Known rows, with every way that one mark hangs from another
z_448{z_327 z_333{z_894} z_781}: [-58  10 -17  13 -27 -39  27  23  23 -26 -32  88  34  -2 -28  55  -5  29
 -11   9 -73  14  11  -1  52 -24  16   0 -83   8   5   8 -24 -59 -50  25]
z_333{z_894{z_226 z_309 z_431{z_448}}}: [ -7  20  13 -18  11  -3  -5  24  -5   2  12  17  -7 -17  27  23  -3   8
 -14   0  -3 -13  23   2 -19  -1  16   1 -37  -5  10 -13   9   5   2 -16]
z_781{z_327 z_894{z_309 z_333 z_431 z_448}}: [-20   1   5 -14   0  -2   5   7 -23  -2  26   2   7  -4   3  15  -2   0
 -21  11   9 -10  19  -1 -21  34   8 -12  14  14  -1 -17  17  52   1  24]
z_510{z_894{z_226 z_309 z_448}}: [-13  17  -5 -14  27   4  -2  13 -16  -6  17  22  -7  -9  -1  19  35   6
  -6   5   6 -18  12  -1  -8   6  10  -2   3   9  -4 -35   0  14 -15 -31]
z_510{z_894{z_431}}: [-14  -6   9 -14  25 -11   6  16 -14 -13   2  50  36  13   5  24 -19  13
  -9  -1 -36 -20  15  -4  19  -6  10  -8 -29  19  -7 -24 -11  25 -11 -16]
z_781{z_327 z_894{z_226 z_309 z_431{z_333} z_448}}: [-17  13  11 -22  14  -2  10   6  -6   5  28   3  -2 -11  24  11   6   5
 -17   6  10  -4  14  -4 -25  41  -8  -8  17  -5  13 -27  15  52   0  23]
z_333{z_894{z_226{z_781} z_309 z_431 z_448}}: [-22  18   6 -28   9  -1  -7  25   5   8  22   8  10 -29   9  22  10   0
 -15   3  19 -12  25   7 -28  -8   7  14 -23   0  21 -15  13   1  12 -12]
z_781{z_894{z_333 z_448{z_327}}}: [-29   8  -1  -7   3 -12   9  12 -12 -14   2  38  17  -1 -12  30   9   9
 -16   9 -26 -23  16  -5  13   8  38 -12 -28  30   6  -3   0   1 -17   1]
z_894{z_226 z_309 z_448{z_333}}: [-31  23 -12   2   9  11  -9   7 -10   1  12   0 -48 -34   3  21  48   4
  -8  12  28 -12   8   9 -19   8   6  11  -9  -2   7 -13  10 -35 -12 -26]
z_226{z_448 z_781}: [-68 -11  29 -12  54 -13 -15   8 -39 -22  13  74   8  14  31  21   7  11
 -14   8 -57 -11  15  10  12 -27 -30  16 -36  27  12 -23  -9 -26  26  21]
z_327{z_781{z_894}}: [-30  11  21  -4  13 -17   3  21 -45 -14  -3  84  48  16   5   8   3  12
 -11   9 -20  -6  16 -15  12 -12  26  22 -45  26 -15  -5 -13 -19 -36   3]
z_505{z_894{z_448}}: [-18   0 -15  -2  28  -9   3  14 -12 -13   0  48 -10   4 -15  18  19  20
  -8  15 -30 -18  12   6  13 -18  27   1 -32  10   8  -9  -2  -6  -9 -14]
z_894{z_448 z_781{z_327}}: [-29  16  23  -2  25  -4  -6  -9 -37   0   5  15 -19  -8  13   5 -15  -2
  -7  21   2  -6  17  -1 -17  -4 -18  15 -71  12  16 -27 -11   2 -25  32]
z_431{z_333{z_448{z_781}}}: [-35   4  26  -2  37 -19  -6  17  10 -15 -21  50 -13  -9   0  37  -8  14
  -4   4 -41 -19  13  -1  13 -21   6   0 -60  -2  10 -13 -20 -36 -27  11]
z_781{z_894}: [-29   8  19  -4  15 -19   5  15 -28 -22   3  70  37  16  13  17  -5  18
 -14   7 -41 -16  14 -11  11   2  42  -1 -42  26  -6 -10  -6   6 -15   5]
z_448{z_327{z_781{z_894{z_226 z_333}}}}: [-32  13   4   0  -7 -20  17  14 -16 -15 -11  71  31   9  -8  22   3  16
 -15   4 -31  -7  17 -14  33  -5   6  12 -27  30  -3 -14 -12 -31 -45   7]
z_894{z_226}: [-30  21  13  -2  30  -7  -3   5 -21 -11  -2  42  -6  -8  21  10   6  13
  -7   6 -10 -18  16  -8   9  -3   4  15 -37  14  10 -26  -7 -26 -21  -2]
z_431{z_333{z_448 z_894{z_226}}}: [-19  11  35 -16  43 -19  -4  23  23 -11 -15  32 -13 -21  16  39  -2  18
 -11  -3 -32 -10  21  -3   1 -15  26  -9 -66  -8  21 -11  -2 -17 -27   4]
z_226{z_448 z_781{z_327 z_894{z_431{z_333}}}}: [-63 -16  36 -26  51 -18  -1   7 -30 -15  25  65  31  17  42  22  -8  14
 -19   5 -59   3  16   7   9   2 -39  -2 -10  17  25 -25   1  24  33  48]
z_510{z_894{z_226 z_309 z_333 z_431 z_448{z_327} z_781}}: [-12  18  -5 -24   0   7   3   9  10  16  20 -12  22 -26 -12  28  -1  -4
  -4   2  39 -14  18   7   0  12 -14 -17  40   7  29 -30   6  13 -12 -30]
z_510{z_894{z_309 z_431 z_448}}: [ -7  -1  -5 -16  14   4  -1  17 -11  -3  18  19   4  -1  -6  23   8   2
  -9   3  -5 -25  13   5 -10   2   8  -6  -6  12 -12 -26  -1  29   0 -31]
z_505{z_309{z_431}}: [-21 -17   3  16  16 -21  -8  10   3 -19   8  69   7   8  -9  18  -8  26
 -13   2 -23 -22  10   5   0  -5   5  25 -32  21 -50  -1  -1 -13  -4 -12]
z_226{z_448{z_333{z_894{z_309{z_431}}} z_781{z_327}}}: [-55  -9   0   1  17 -21  -3   9   2 -21   1  71 -10   1  17  40  13  23
 -17  15 -65  10  11  11   7  -9  -6 -11 -61   5 -11  -1  -7 -14   3  39]
z_309{z_431{z_333 z_448{z_327 z_781{z_894}}}}: [-28  -8  17 -11  10 -27  -1  11  17  -4 -16  61   6  -2  -2  52 -23  22
 -12  -3 -57 -24  10   4  23   1 -26   8 -58  -2 -18   8 -29 -13  -1  12]
z_505{z_309{z_431} z_894{z_226 z_781}}: [-14  -4 -12   1  19 -21  -1   8  29   1  22  61  32  -6 -18  13  -1  36
  -4   7  12  -1  10  15   9  -4   0  12  32  -2  -1  -7  10  -6  -6 -22]
z_894{z_226 z_309 z_333 z_448 z_781{z_327}}: [-27  36   9  -9  10  13 -13  -7 -20  20  26 -42 -29 -44   1   9  13 -13
  -5  18  82  -4  22   7 -27  23 -28   4  36   0  32 -27  16  -7 -20   4]
z_448{z_333{z_894} z_781{z_327}}: [-57   9   0  10   3 -36  17  19  -6 -24 -21  75  28  -2  -9  40  -8  25
 -11  17 -53  23  12  -2  30 -12  11   4 -86  -2   1   6 -18 -26 -43  45]
z_226{z_448{z_327} z_781{z_894{z_431}}}: [-63 -15  20 -22  25 -17   3  11 -15 -18  19  80  39  18  25  29  -1  15
 -20   3 -71  -7  15   8  19 -13 -24  -1 -11  31  24 -26  -4  -3  31  28]
z_510{z_894{z_309 z_448 z_781}}: [-14  15   8 -11  19  -1  -5  11 -22  -3  17  26  14  -2  -5  20   7   3
  -4   9   7 -13  13   3  -7  -3   5  -1 -11  11  -4 -28  -7  13 -19 -24]

Rows
[-30   4   8   0 -13   1 -21   2   3  11  12   7  -8 -31 -11  31   0   1
  -9  12  34  -9  11  19 -25  -1 -12  17 -28   0 -10   5  -1 -26  -1 -12]
z_894{z_309{z_431} z_448{z_333} z_781}
[-30   5   3 -15  -2  -8  -4  10   8  -6  22  37  22  -9   7  31  19  14
 -20   2  -6 -15  17   3   1  24  18 -15  35  20  -5 -10  14   6   8  -2]
z_781{z_894{z_226{z_448{z_327}} z_309{z_431} z_333}}
[-35   9  13 -13  14  -9   3  18 -28  -3   3  71  42   3  18  12   9  12
 -12   7 -14   0  14  -7   9  -5  11   9 -28  16   6  -5  -3 -18 -20   2]
z_327{z_781{z_894{z_226{z_448{z_333}} z_431}}}
[-39   9  19   5  11 -25   4  18  -8 -18 -17  56  26  -8   6  39 -18  21
 -12   8 -35  10  16   1  24 -16  30  -1 -85   5   8  17  -5 -34 -34   3]
z_448{z_333{z_894{z_781}}}
[-14   3   3  -3  -9   6  -6  17 -22   6   6   1 -15 -11  -5  30 -15  -4
 -12   0  12 -28  18   9   4   5 -19   0  17  10  -5  -3   5 -18   0 -28]
z_894{z_309 z_333 z_431{z_448{z_327{z_781}}}}
[-19 -17  27 -16  10 -29  -9  16  42 -10 -16  49   9 -13  -3  52 -19  22
 -21  -8 -45 -20  21   4   1 -12   6   7 -70   5 -22   2 -12  -7  -5  15]
z_309{z_431{z_333{z_448{z_327} z_894}}}
[-43  18  -1   6   9 -20  16  12 -23 -15 -20  69 -13   3   7  40   6  24
  -5  10 -66  -4   3   1  32  -3   0  -1 -65  -1  18  -8 -26 -39 -28  11]
z_431{z_448{z_327 z_333 z_781{z_894{z_226}}}}
[-16  -2  26 -11  37  -5  -2  13 -14   2  -9  23 -22  -2  27  31 -38   7
  -7  -2 -37 -31  13   3  14  -3 -23  -3 -58  -5  12  -1 -12  -6   5 -13]
z_894{z_431{z_333 z_448}}
[-15  14  16 -18  12  -9  -7   9  -1   2  19  36  41  -8   5  22  -4  11
  -5   1  18  -7  15   2   0   6  -9   3  18   5  -4 -31  -5  14 -14 -20]
z_510{z_894{z_226 z_309{z_431} z_781}}
[-42   7   9  -5   6 -16   3  24   1 -10  -1  41  27 -19   7  38  -4  17
 -15   2 -12   7  16   7  13  -8  15   5 -37  -2  12   8   8 -28 -11  -8]
z_448{z_333{z_894{z_226{z_781} z_309 z_431}}}
[-14  19 -10 -19  -6  15   2  12  24  23  13 -15 -31 -36  -3  24  17  -6
  -9  -2  37 -22  14   6 -14  11 -37   9  23  -8  18 -19   7 -20  -6 -27]
z_894{z_226 z_309 z_431{z_333} z_448{z_327{z_781}}}
[-62  -3  -1   4  23 -16   1  10 -11 -24  -2  86   4   8  18  35  17  22
 -10  16 -74   0   5   7  22 -13  14 -17 -55  16   6  -2 -12 -30  -1  23]
z_226{z_448{z_333 z_781{z_894}}}
[-22  12   6 -13  -5 -10  -2  13  -3  -3  16  31  23 -12   2  30  11  13
 -16   0   3 -18  16   0   2  25  18  -6  28  13  -4  -8   8   4  -2  -9]
z_781{z_894{z_226 z_309{z_431{z_448{z_327}}} z_333}}
[-26  11   2 -14  -2 -16  -5  19  25  -8  10  48   5 -14  11  34  15  18
 -19   3 -24  -4  22   4  -9  -7  10   2 -32   5 -10 -13   3  -9   1   7]
z_333{z_894{z_226{z_448{z_327 z_781}} z_309{z_431}}}
[-24  -4 -26 -11  13  -7   8  14   4   1   4  24   7 -10 -32  26   1  12
  -6  16  -8 -15  16  12  17  -9   4 -11   2   5  25  -4   0   4  -1   0]
z_505{z_894{z_333 z_431 z_448{z_781{z_327}}}}
[-44   4  15  -7  17 -23   9  19  -4 -13  -7  46  28 -13  14  36 -13  21
 -16   3 -28  13  17   2  18  -6   9   4 -59   0  20   5   3 -17 -17  14]
z_448{z_333{z_894{z_226{z_781{z_327}} z_431}}}
[-28  -3  18 -12  15 -20  -9   4 -12  -3  -2  58   4  -2  13  29 -10  19
 -13   6 -35 -20  12   2  -5   5 -18  19 -58   3 -19 -11 -23   5   5  27]
z_309{z_431{z_448{z_781{z_327 z_894{z_226}}}}}
[-38  12  19 -17  20   3  -6  10 -32  10  24   7 -11 -20  32  15  -1   4
  -9   1  21  -4  11  13 -13  14 -52  22  24 -15  28 -30   7  -4  19  -2]
z_894{z_226{z_781{z_327}} z_309 z_431{z_448{z_333}}}
[-16 -16 -27   7  19 -15   3  23  25 -10  13  49  15  -3 -38  20   5  28
  -4   9  -7 -14  12  18  11 -16  28 -10  35   6   7  -7  15  -9  -4 -24]
z_505{z_309 z_894{z_333{z_448{z_781}} z_431}}
[-20   3   8  -6  -7  -8   6  18 -18  -9  11  45  17   8  15  26  -7  14
 -15   2 -30 -15   9   2   2  13  22  -8 -10  10  -2  -8   3  11   2 -10]
z_781{z_894{z_309 z_431{z_448{z_327 z_333}}}}
[-32  -1   2   0   3 -10   8  11 -13  -5 -15  47  -8   0   8  34 -26  11
  -7   5 -51 -19   9   6  21 -12 -16   3 -66   4  13  -8 -21 -26  -6   4]
z_894{z_431{z_448{z_327 z_333 z_781}}}
[-31   7  13  11  19 -16   8  11 -46 -17 -26  64 -32  11  13  34   2  20
 -10   6 -62  -6   7  -1  30 -13  -9  12 -86   7  -3  -1 -23 -45 -35  -2]
z_431{z_448{z_327{z_781} z_333}}
[-19   9  43 -15  30  -5  -6   6 -13  16  -4  13   2 -10  31  26 -63   1
   1   2  -9 -19  15   6  10  -6 -38  -3 -51 -10  36  -4 -15 -11  -3  -7]
z_894{z_431{z_333 z_448} z_781}
[-30  19  -4  -7 -25   2 -10  -4  27  19  13  -2 -14 -45  -8  32  16   4
 -10   8  44  -2  11  17 -19   9 -30  16   1  -5  15 -14   2 -36 -12  -8]
z_894{z_226 z_309{z_431} z_448{z_327 z_333} z_781}
[-20  11  30  -8   0   0 -10  10   7  15  14   5  20 -15  13  22 -51  -3
  -3   1  31 -14  17   9   0   1 -32   2  11  -6  13  -5   1 -12  -2 -20]
z_894{z_309 z_431{z_333} z_781}
[-52  -7  43 -24  34 -26   2  15 -28 -13  13  57  53   8  17  18 -21  13
 -16   2 -31   0  19  -1   4  -1 -19  18 -16  12  23 -29  -5  19   6  43]
z_226{z_781{z_327 z_894{z_431{z_333{z_448}}}}}
[-21  18  27 -19  -1  11 -18  -1   4  23  26 -38  -1 -46  14  10 -20 -11
  -7   7  77  -3  26  11 -37  15 -25  -5  52  -6  47 -45  21   5  -7  15]
z_894{z_226 z_309 z_333{z_448} z_431 z_781{z_327}}
[-23   8  20 -10   4 -11   2  25 -26  -2   5  63  48   8   2  13  -5   7
 -11   3  -1  -8  15  -9   6  -2  10  16 -11  14 -15   0  -4 -11 -24 -10]
z_327{z_781{z_894{z_309 z_431{z_333}}}}
[-19   8 -17  -8  14  -4   7  15  -4   2  13  33  -7  -7   2  19  11  22
  -5  11  -4  -1   8  13   9   3  -8  -3  27 -17  25 -18   5   1   2 -12]
z_505{z_894{z_226 z_309 z_431{z_448{z_333 z_781{z_327}}}}}
[-56  15  -4  -8  19  -8   6   5  -7  -5  -3  30 -10 -27  -4  31  30  10
 -10   7 -11  -5  11   6  13  -8 -21  22 -37   9  38 -20  -6 -48 -15   3]
z_894{z_226{z_781} z_448{z_327 z_333}}
[-27   3  -8 -17  11  -8  -2  12  14  -6  15  37  20 -10 -10  40  22  14
 -11   0  -8 -12  15   7  16  10 -10 -16  38  13 -10 -23  -1   6  -4 -15]
z_510{z_894{z_226{z_448{z_327 z_781}} z_309{z_431} z_333}}
[-62  -4  -1   9  28 -13  -3   6 -13 -24  -8  79 -15   5  16  35  13  20
  -8  16 -71  -3   6   9  24 -21  -1  -9 -66  14   2  -2 -15 -44  -4  22]
z_226{z_448{z_333 z_781}}
[-60   7  20 -16  51  -8  -7   1 -30  -8  15  26   0 -16  23  22  12   6
 -12   8  -2  -3  22   4  18   4 -35   2  13  18  35 -24   7 -19   5  24]
z_894{z_226{z_448 z_781{z_327}} z_333}
[-35  16   0  -3  22  10 -16   6 -12  -4  21   5 -32 -23  15  22  31   2
 -11   7  23 -18  18   8  -1  12  -4 -12  44  14   6 -16  19 -28   3 -19]
z_894{z_226{z_448} z_309 z_333}
[-22  15  -2 -11  -4  11  -9  12   2  12  19 -18   1 -33   1  19  -6  -6
  -9  -1  54 -26  21   7  -4  16 -10  -2  57   7  15 -14  20 -16   6 -30]
z_894{z_226 z_309 z_333 z_431}
[-26  18  10 -14  35  -8   8   1 -19  -2   7  24  13 -12   9  21   7  11
  -4  11  -1   8  12  -1   5   8  -8  -7 -31   2  27 -32  -7  17 -35   4]
z_510{z_894{z_226 z_448{z_333} z_781{z_327}}}
[-50  20 -10  -5   0   1  -1  10  -5  -1  13  15 -22 -31  -9  28  46   5
 -11   6  19  -4   9  12  -4   0 -24  25  13   2  21 -22   5 -47  -7 -13]
z_894{z_226{z_781} z_309 z_448{z_327 z_333}}
[-23   1 -13   1  10 -11  -5  22   3 -14   4  42   4  -5 -33  27  21  19
  -7  13  -5 -12  16  12  10 -17  34  -7  28   6   7 -13   5 -19 -12 -14]
z_505{z_894{z_309 z_333{z_448{z_781}}}}
[-22  12  -8 -21  18  16  -6   5   2  19   9 -29 -22 -44  -2  22   5 -11
  -7   7  39 -35  22   7 -11   7  -6  -5  -7  10  39 -11  11 -13   6 -20]
z_894{z_226 z_333 z_431 z_448}
[-37  10  28 -20  25  -7 -19  12  -5   8  18  24   0 -24  15  29   8  10
  -9  -5  21 -17  14  11  -6   8 -47  32  26 -11  -1 -15  -2 -22  18 -14]
z_894{z_226{z_781} z_309{z_431{z_333 z_448}}}
